Each row was made from one walk, in order. Every step used is in the known rows, and no mark comes twice. Write each row's walk.
Known rows:
mamol nibud fepibe doliba: [-32 -10 -47  20 -15  27  44 -17 -21  29  -7 -17  36 -10  -1  40  10  29
  14   9  49  42   5  -2 -22   4 -18  -3 -29]
fepibe doliba nide zoka nakat guvu: [-16 -34 -12  18 -28  28  45 -20  -7  22  -6 -46  30 -28  28  -3  39   9
  17  35  27  15  12  11  -4  21  -7  21 -28]
mamol nibud fepibe doliba nide zoka nakat: [-25 -18 -27   1 -22  22  46 -19  -7  24  12 -45  57 -22  20  35  38  40
   6  23  47  45  24   0  -6  16  -2  11 -33]
doliba nide zoka: [-12 -10 -23   0 -21  27  50 -22   3   8  11 -31  36 -19  30  37  24  12
  -4 -11  29  18   0  16  -7   7  -5   5 -25]
ritu nakat padu: [-30 -17 -41  24 -14  27  51 -29 -25   2  -7 -41   9  -3  24   3  18  33
   5  22   9  19   6   7 -30  -4 -15  18 -43]
mamol zili kova nibud: [-38   1 -45   1 -18  47  39  -7 -44  21 -11  -5  22 -24  14  43  -6  17
 -18 -12  32  33 -15 -12 -48  -5 -15  17  -7]
zili mamol nibud fepibe: [-44 -11 -56  15 -15  38  31 -29 -18  22   3 -16  57 -13  17  49  25  30
   7 -25  49  23  19   6 -13  14 -15   7  -7]
mamol nibud fepibe doliba nide zoka nakat padu gudavi: [-21 -21 -23  15 -27  23  27 -22 -20  20  21 -74  72 -32  24  17  37  47
   3  48  32  40  24  -4  -9  17  -6  19 -31]
fepibe doliba nide: [-26 -12 -22  22  -5  34  54 -16 -18  19  -8  -7  23 -12   9   3  20  13
   5  13  24  26  -1   0 -16   0 -25  -3 -26]
fepibe doliba nide zoka nakat padu: [-18 -39 -13  15 -12  18  47 -13 -13  16  -4 -50  20 -31  30 -13  34  33
   6  43  25  28  17   1 -11  14  -5  13 -44]
zoka nide doliba fepibe: [-33 -23 -38  22   6  22  72 -18 -33   6   2 -27  49 -19  40  34  19  -9
 -15  26  22  19 -35  35 -21  10   5   6 -22]
gudavi padu nakat zoka nide doliba fepibe nibud: [-33 -44 -10  31  26  25  57   4 -51   7  -7 -46  56 -24  25  25  36  50
  11  42  27  52 -14  22 -26  -8  -5  22 -40]
padu nakat zoka: [-23 -22 -23  22   2  21  37 -14 -33  -4 -11 -43  23 -12  22  20  24  41
  28   9  22   0 -13  12 -32  -5  -7  26 -27]
gudavi padu nakat: [-23 -14 -16  18   8  28  28   6 -25   5  -4 -35  47 -16  18  32  14  47
  22  -5  20   7 -17  10 -35 -22 -18  14 -32]
kova zili: [-20  -9 -27   9   5  21  57 -18 -28   8 -10 -13  16  -5  14  31  -4   2
   4 -22  27   7 -14  -7 -31  -1   4  11 -11]
ritu nakat zoka nide doliba fepibe nibud mamol zili: [-42 -40 -61   8   5  47  83 -30 -28  19   2 -45  32  -4  26  29  37  15
   3  51  27  73  13   0 -28  25   5  31 -63]
nibud mamol zili kova: [-38 -23 -60  -5 -18  60  36 -24 -17  20  -7 -12  27 -20  34  42   9  15
  15 -12  32  11  -3  -2 -37   8  -4  15 -25]
nide doliba fepibe: [-22 -14 -43  18 -11  36  69 -25 -24   7  -6 -16  33 -20  35  37  11  -1
 -14  15  11  26 -18  24 -28   0  -3   5 -15]
gudavi padu nakat ritu: [-25 -19 -23  20  -6  29  22 -12 -34  -4  -8 -42  41 -16  31   8  16  60
  22  -1   6  12  -7   5 -49 -15 -13  22 -38]
nibud fepibe doliba nide: [-28 -11 -27  28 -16  33  57 -32 -24  17   0 -22  25  -9  17  17  24  27
  15  15  32  24  11   1  -8   1 -19   8 -28]
kova nibud fepibe doliba nide zoka nakat: [-16 -10  -1   5 -16  29  65 -13 -34  12   9 -56  30 -18  20  23  32  29
   2  30  46  31  14  -9 -14   6   3  33 -30]
nibud mamol: [-21 -23 -32   2  -2  38  50 -23  -7   3 -10 -30  16  -2  25  40  21   4
  26  -9  34  -9  -6   9 -22  -3   4   9 -27]
kova zili mamol nibud fepibe: [-40  -8 -52  12  -7  36  41 -34 -30  19   4 -11  56  -8  15  48  14  23
   7 -36  51  31  27 -17 -21  16  -5  17   3]
nibud fepibe doliba: [-24 -15 -38  28 -10  30  53 -18 -32  20  -9 -24  14 -10   9  19   5  25
  21  15  41  15  -5   4 -20   4 -11  10 -38]
doliba fepibe nibud mamol: [-37 -32 -17  -2  20  46  66 -21 -18   6 -26  -5  26  -1  12  46  30   2
  18   7  28  19  -1  16 -19 -17   5   1 -21]
gudavi padu nakat guvu: [-23 -23 -15  31 -13  32  18 -10 -22  10 -17 -43  44 -17  26  29  23  37
  36   5  19   3  -6  13 -27 -15 -25  21 -22]
mamol zili kova nibud fepibe doliba: [-39  -2 -50  16 -28  55  46 -10 -58  32  -9 -10  17 -24   7  31  -8  30
  -1  12  49  48   1 -24 -44   3 -22  26 -24]
zoka nide doliba fepibe nibud mamol zili: [-42 -40 -52  -4  14  38  67 -13 -23  29  -7 -14  52 -14  23  54  25 -13
 -12  31  35  60 -15  11 -30  21   4   6 -40]
nibud fepibe doliba nide zoka nakat: [-18 -23 -17  10 -16  26  57 -21 -18  15  13 -52  34 -23  30  14  34  35
  13  29  38  17  11   8  -2  16   5  23 -41]
kova zili mamol nibud fepibe doliba: [-38 -10 -51  22  -4  44  45 -22 -40  32  -2  -3  49 -10   0  22   8  21
  11 -17  61  46  33 -29 -24  23 -17  13  -8]

Write each row's walk:
[-32 -18 -31   5 -11  40  49 -23 -24  27  19 -30  71 -24  20  17  37  31
   4  -2  57  51  50 -26  -7  35  -1  27 -13] => kova zili mamol nibud fepibe doliba nide zoka nakat
[-28 -12 -17   0 -13  62  52 -16 -47  -1 -14 -23  18 -10  31  38  17  10
  13 -12  45  -1  -1  -4 -41 -17   0  27   0] => zili kova nibud mamol
[-36 -31 -27  16  18  20  71  -4 -45  16 -12 -10  47 -15  20  32  22  -5
 -22  30  31  41 -29  35 -26   6   3   2 -20] => zoka nide doliba fepibe nibud
[-24 -22 -33  11   1  34  72 -12 -35  17 -19  -1  32 -17  15  36  15   3
 -22  20  18  46 -11  22 -33  -4  -4   3 -14] => nide doliba fepibe nibud
[-45 -11 -47  26 -16  49  38 -32 -19  31   6  -4  63 -15   9  20  36  33
   7  -4  48  48  41  -9  -4  17 -34   1 -12] => zili mamol nibud fepibe doliba nide
[-29 -22 -59  -7  -7  39  42 -23   6  22  -8 -23  22  -8  19  54  11   4
  14  -9  29  17  -5  -7 -29  11  -2   6 -41] => nibud mamol zili
[-28   0 -39   4 -47  59  49 -19 -37  32  13 -24  36 -33  23  36   7  32
 -10  10  53  66  24 -26 -26  13 -24  27 -25] => mamol zili kova nibud fepibe doliba nide zoka
[-37 -41 -16  25  23  19  64  -3 -61   4 -11 -36  52 -18  28  20  38  24
   2  50  29  43 -22  30 -32   5  -2  26 -25] => padu nakat zoka nide doliba fepibe nibud
[-19 -15 -29  25  -7  24  26 -18 -31   5  -3 -47  32 -19  20  16   6  19
   1  15  11  -7 -19  13 -29  -3  -8  11 -18] => nakat padu gudavi
[-13 -23 -21  -5  -3  15  47  -2 -11   7   1 -49  27 -24  30  27  19  18
   3   4  32  -8 -22  24 -22  12  19  19 -33] => nide zoka nakat
[-27 -24 -35   4 -35  21  41 -35 -15  15  10 -51  52 -22  32  10  40  53
   7  27  33  51  32  -5 -19  23   3  19 -41] => mamol nibud fepibe doliba nide zoka nakat ritu
[-31 -31 -48 -14   5  39  42  -9  -7  32 -22  -7  18  -4  -1  52  14   6
   9  -4  37  39   1  -9 -34   8  -5   3 -41] => fepibe nibud mamol zili
[-49 -54 -53   8   0  55  65 -24 -43  21 -10 -23  35 -30  41  34  29  18
   6  35  40  58   0   8 -27  21  11  23 -33] => nakat zoka nide doliba fepibe nibud mamol zili kova
[-38  -9 -48   6   4  37  40 -18 -23  22  -3   4  53 -11   6  36   9   7
  -4 -41  43  33  15 -15 -30  16 -10   6   5] => kova zili mamol nibud
[-22 -31 -33   1   2  50  74 -19 -25  12 -19 -13  31  -9  25  44  27  -4
  -1  19  27  39   5  14 -30  -4   5  10 -19] => nide doliba fepibe nibud mamol
[-21 -21 -41  19  -3  13  56  -5 -34  16   5 -35  38 -17  33  25  12  -3
 -15  15  37  13 -35  29 -31  20   2  10 -27] => zoka nide doliba
[-41   0 -52   6 -30  47  43 -22 -49  19  -2 -19  23 -21  23  57  -1  31
  -6  -8  39  31  -4 -12 -40  -3 -10  28 -11] => mamol zili kova nibud fepibe
[-30 -34 -27  12 -28  14  39 -27  -8  21   5 -58  46 -27  28  21  43  52
   9  42  40  56  37  -6  -5  15  -7  11 -43] => mamol nibud fepibe doliba nide zoka nakat padu
[-23 -13 -42  25 -11  33  63 -32 -22   0  -1 -48  -3  -1  19   8  20  39
  19  12  18  14   2   6 -22   0  -3  27 -42] => ritu nakat zoka
[-39 -38 -37  17 -25  32  31 -27 -15  28   9 -48  60 -33  29   4  53  53
   7  27  50  50  56  -9   0  31 -13  17 -30] => zili mamol nibud fepibe doliba nide zoka nakat padu
[-26  -9 -44 -14  -7  43  49 -16 -12  19 -10 -27  16  -3   9  65   9  -3
   3  -8  36  30  -4 -24 -41   1  -5  16 -29] => kova nibud mamol zili
[-20 -27 -16  29   5  27  31  -7 -24  -1  -7 -55  25 -19  21  25  22  65
  39   2  22  10  -7   4 -25 -18 -10  23 -41] => gudavi padu nakat zoka
[-35 -22 -36   9 -19  41  38 -20 -13  29  18 -36  71 -29  22  17  48  40
   4   9  55  42  40  -2   0  34 -10  17 -23] => zili mamol nibud fepibe doliba nide zoka nakat
[-40 -32 -59  -7 -16  71  60 -20 -36  27 -17   6  41 -28  32  46  15   9
 -11  17  27  61   9   3 -43   7  -4  15 -18] => nide doliba fepibe nibud mamol zili kova
[-39 -21 -19   9  20  29  63 -12 -27  10 -26   7  27  -9   2  39  17   9
  -2   7  19  27 -17  23 -21 -18  -4  -6 -16] => doliba fepibe nibud
